What can hang from each mark:
J_420: J_511
J_467: J_125 J_511 J_745
J_511: J_272 J_467 J_529
J_57: J_511
J_985: J_84 J_467
J_430: J_125
J_125: J_430 J_467
J_679: J_511

Known rows, with every way that one mark hangs from another:
J_985(J_84 J_467(J_745)): 23.9  -5.4  17.6  11.2  -18.5  -9.3  -27.9  -5.7  3.6  -3.3  -34.1  -19.5  3.9  -2.7  -10.0  53.5  29.0  -21.9
J_985(J_467): 21.8  -11.8  27.5  -18.6  -20.5  -17.1  -30.3  -1.3  -2.7  -1.9  -37.9  -17.0  16.5  -5.9  18.5  17.3  30.3  -18.2
J_125(J_467(J_511(J_272 J_529) J_745)): 18.7  -3.4  32.5  -21.1  -2.9  -24.7  -18.8  -17.2  9.9  11.9  -29.1  -16.1  18.9  4.2  -9.1  19.7  -6.3  -26.8
J_679(J_511(J_272 J_467(J_125(J_430) J_745) J_529)): 28.4  -3.3  0.9  -2.5  -1.0  -51.1  -13.8  -17.2  13.4  -9.7  -27.1  -27.6  7.2  -16.4  -12.5  58.1  -6.3  -39.2
J_467(J_511(J_529)): 11.3  -8.8  28.5  -24.2  -9.3  -23.6  -8.8  -4.9  18.5  9.2  -30.4  -36.2  1.8  2.6  9.5  14.0  2.6  -11.8
J_125(J_430 J_467(J_511(J_272))): 22.4  -12.2  13.5  -67.6  5.7  -24.2  -6.6  -6.2  -0.7  -5.4  -31.4  0.3  29.0  -2.3  -25.4  10.5  -7.2  -14.4
J_511(J_467(J_745) J_529): 24.7  -13.8  15.7  11.9  -14.5  -33.1  -27.0  -8.9  14.6  7.5  -29.3  -18.1  -2.7  0.8  16.7  25.6  17.4  -31.4
J_511(J_272 J_467(J_745) J_529): 31.8  -16.4  17.6  -5.8  -4.3  -33.8  -27.7  -11.7  15.3  10.2  -30.6  -6.5  5.7  -9.2  23.5  29.4  1.7  -44.2
J_430(J_125(J_467(J_511))): 19.6  -3.7  19.5  -49.6  13.4  -17.8  -20.0  -11.0  -0.7  -0.7  -30.0  -20.2  13.9  -2.8  -2.9  -15.1  -8.3  -2.0
J_420(J_511(J_272 J_467(J_745) J_529)): 31.0  -11.6  22.7  -10.8  19.7  -34.6  -27.8  -10.0  15.2  13.7  -27.7  4.5  5.0  -16.8  25.4  42.1  -5.3  -39.6
J_679(J_511(J_272 J_529)): 18.6  0.5  21.2  -24.1  4.9  -31.5  -18.0  -9.3  4.5  0.2  -35.3  -32.0  17.9  -20.2  12.1  21.0  -4.0  -28.9
J_679(J_511): 14.9  -3.1  12.5  2.1  -4.2  -25.4  -17.6  -1.3  -1.2  -7.1  -37.2  -29.4  5.0  -13.5  -1.2  4.6  11.2  -13.3
J_125(J_467): 16.1  -7.3  16.5  -20.9  -5.5  -20.9  -23.5  -2.5  -6.5  -5.4  -33.2  -13.2  29.5  -0.7  -2.0  -3.0  25.1  -15.5
J_511(J_272 J_467(J_125(J_430) J_745) J_529): 27.6  -14.0  -1.3  -6.9  -5.9  -44.3  -14.0  -13.1  19.0  -6.9  -25.3  -19.7  10.3  -8.8  -0.8  60.9  3.0  -43.1
J_125(J_430 J_467(J_511(J_529))): 11.9  -3.0  18.8  -62.3  -3.1  -27.5  -5.2  -8.6  3.2  -4.8  -26.7  -26.8  25.5  11.2  -26.2  21.9  9.0  -5.6
J_511(J_272 J_467(J_125 J_745)): 30.5  -20.3  6.9  22.6  -6.7  -38.6  -25.1  -9.8  16.9  0.8  -30.3  -7.5  0.9  -16.0  15.5  27.9  0.0  -43.4
J_430(J_125(J_467(J_511 J_745))): 18.7  -2.4  15.5  -14.9  5.8  -16.6  -23.7  -14.9  0.7  1.0  -29.7  -19.9  1.7  4.9  -13.7  -0.9  -5.7  -5.9
J_57(J_511(J_272 J_467(J_125 J_745) J_529)): 32.8  -16.6  24.7  43.4  -8.2  -40.1  -23.1  -14.9  21.1  12.1  -27.0  -25.4  0.0  -18.4  34.7  34.6  -13.4  -45.9
J_420(J_511(J_272 J_467(J_745))): 34.2  -17.3  16.2  -0.9  19.8  -29.8  -29.0  -4.9  10.2  9.8  -31.2  17.4  0.3  -20.5  19.6  28.0  -5.4  -35.8
J_467(J_125(J_430) J_511(J_272 J_529) J_745): 13.6  -6.9  9.7  -8.0  -7.3  -33.9  1.0  -13.3  24.8  -4.3  -26.7  -36.8  1.7  -0.2  -18.7  61.2  -9.8  -28.6
J_430(J_125(J_467(J_511(J_272 J_529) J_745))): 23.2  1.6  24.7  -39.6  15.0  -21.9  -23.2  -22.7  6.3  7.0  -28.0  -22.4  14.9  -2.3  -1.2  16.2  -21.2  -22.6
J_985(J_467(J_511(J_272))): 28.6  -16.0  39.0  -45.0  -11.8  -18.1  -23.8  -6.6  6.3  9.9  -37.7  -6.3  12.2  -11.9  15.1  8.8  -5.0  -21.9

Rows:
9.7  -9.2  -8.7  28.3  -15.8  -28.3  -6.9  -2.7  10.1  -19.6  -30.3  -33.2  -0.1  2.3  -21.3  52.8  24.9  -21.9 | J_467(J_125(J_430) J_745)
24.1  -19.4  -6.3  -15.0  -7.4  -40.3  -11.0  -1.3  10.7  -15.1  -28.0  -17.8  9.3  -8.5  -2.2  29.2  16.4  -23.3 | J_511(J_467(J_125(J_430)))
15.2  -6.1  -1.3  -6.3  -11.8  -21.3  -17.3  -5.0  -8.2  -16.5  -32.0  -10.2  19.2  11.1  -32.7  29.3  30.0  -15.9 | J_125(J_430 J_467(J_745))
11.6  -1.0  16.5  -29.3  -12.2  -26.3  -7.8  -12.9  5.8  -3.5  -26.6  -25.4  14.0  18.3  -36.4  35.4  11.6  -9.7 | J_125(J_430 J_467(J_511(J_529) J_745))
30.8  -20.9  -7.3  1.8  -5.7  -39.8  -15.0  -8.1  13.9  -10.5  -28.8  -5.7  4.4  -11.8  -6.2  46.3  2.5  -40.0 | J_511(J_272 J_467(J_125(J_430) J_745))
19.3  -5.7  35.2  -54.8  4.3  -27.0  -15.5  -13.2  7.1  10.2  -29.4  -16.8  30.7  -3.3  2.3  6.3  -9.5  -22.4 | J_125(J_467(J_511(J_272 J_529)))
31.6  -11.4  31.7  -51.0  -1.7  -10.5  -17.8  -6.7  10.8  6.8  -33.6  -10.0  13.4  -15.6  -2.1  35.2  -8.6  -21.2 | J_985(J_84 J_467(J_511(J_272)))
23.6  -17.4  -8.7  17.7  -15.4  -38.8  -14.3  -4.8  13.0  -13.6  -27.8  -17.0  -2.3  -1.0  -12.0  43.3  17.9  -27.8 | J_511(J_467(J_125(J_430) J_745))
14.6  -6.8  9.9  -17.3  -10.8  -21.7  -9.1  -7.5  0.2  -7.2  -29.9  -11.6  8.5  15.6  -42.8  20.9  11.3  -7.1 | J_125(J_430 J_467(J_511 J_745))
16.3  -13.5  2.6  0.9  -6.3  -29.8  -0.1  -7.9  19.5  -8.0  -29.7  -22.9  -3.3  -3.5  -24.6  46.1  -9.8  -24.7 | J_467(J_125(J_430) J_511(J_272) J_745)
15.4  -9.4  12.5  -52.5  -3.4  -22.9  -5.6  -3.4  -1.6  -8.4  -29.9  -11.7  20.4  7.9  -31.9  5.9  8.5  -2.6 | J_125(J_430 J_467(J_511))
31.4  -22.3  10.4  -11.2  0.7  -39.8  -22.1  -5.5  15.1  0.0  -30.8  -8.3  14.0  -23.3  26.2  14.0  -2.3  -39.6 | J_511(J_272 J_467(J_125))
27.5  -3.3  35.4  -26.9  -9.3  -15.4  -19.9  -15.8  17.9  11.6  -30.2  -22.6  5.3  -4.5  -6.9  63.1  -5.1  -28.3 | J_985(J_84 J_467(J_511(J_272 J_529) J_745))
18.1  -12.6  29.3  -39.6  0.3  -24.8  -9.6  -7.8  19.1  12.2  -31.6  -25.0  8.5  -8.3  15.4  16.9  -13.0  -24.6 | J_467(J_511(J_272 J_529))
22.0  -9.4  25.6  -13.5  -2.1  -21.3  -19.7  -11.8  4.2  7.4  -32.3  -1.2  12.6  0.9  -16.2  4.4  -7.0  -23.0 | J_125(J_467(J_511(J_272) J_745))
13.4  -9.3  12.6  -41.5  -0.6  -35.2  4.1  -9.2  23.1  -5.9  -26.7  -38.3  14.6  -7.7  -7.8  48.5  -11.5  -24.2 | J_467(J_125(J_430) J_511(J_272 J_529))
20.7  -11.4  -2.0  9.1  -15.2  -43.5  -12.9  -10.4  19.0  -10.0  -24.3  -30.8  3.2  1.3  -6.3  57.7  18.5  -31.0 | J_511(J_467(J_125(J_430) J_745) J_529)
21.7  -4.5  39.5  -1.6  -20.8  -30.7  -21.5  -18.9  21.1  9.5  -30.1  -35.7  7.9  -5.2  6.9  50.9  -4.3  -32.4 | J_985(J_467(J_125 J_511(J_272 J_529) J_745))
21.8  -10.1  10.6  -33.8  -1.4  -22.8  -9.8  -10.0  1.1  -4.1  -31.2  0.4  15.9  5.4  -36.0  23.0  -5.3  -19.2 | J_125(J_430 J_467(J_511(J_272) J_745))
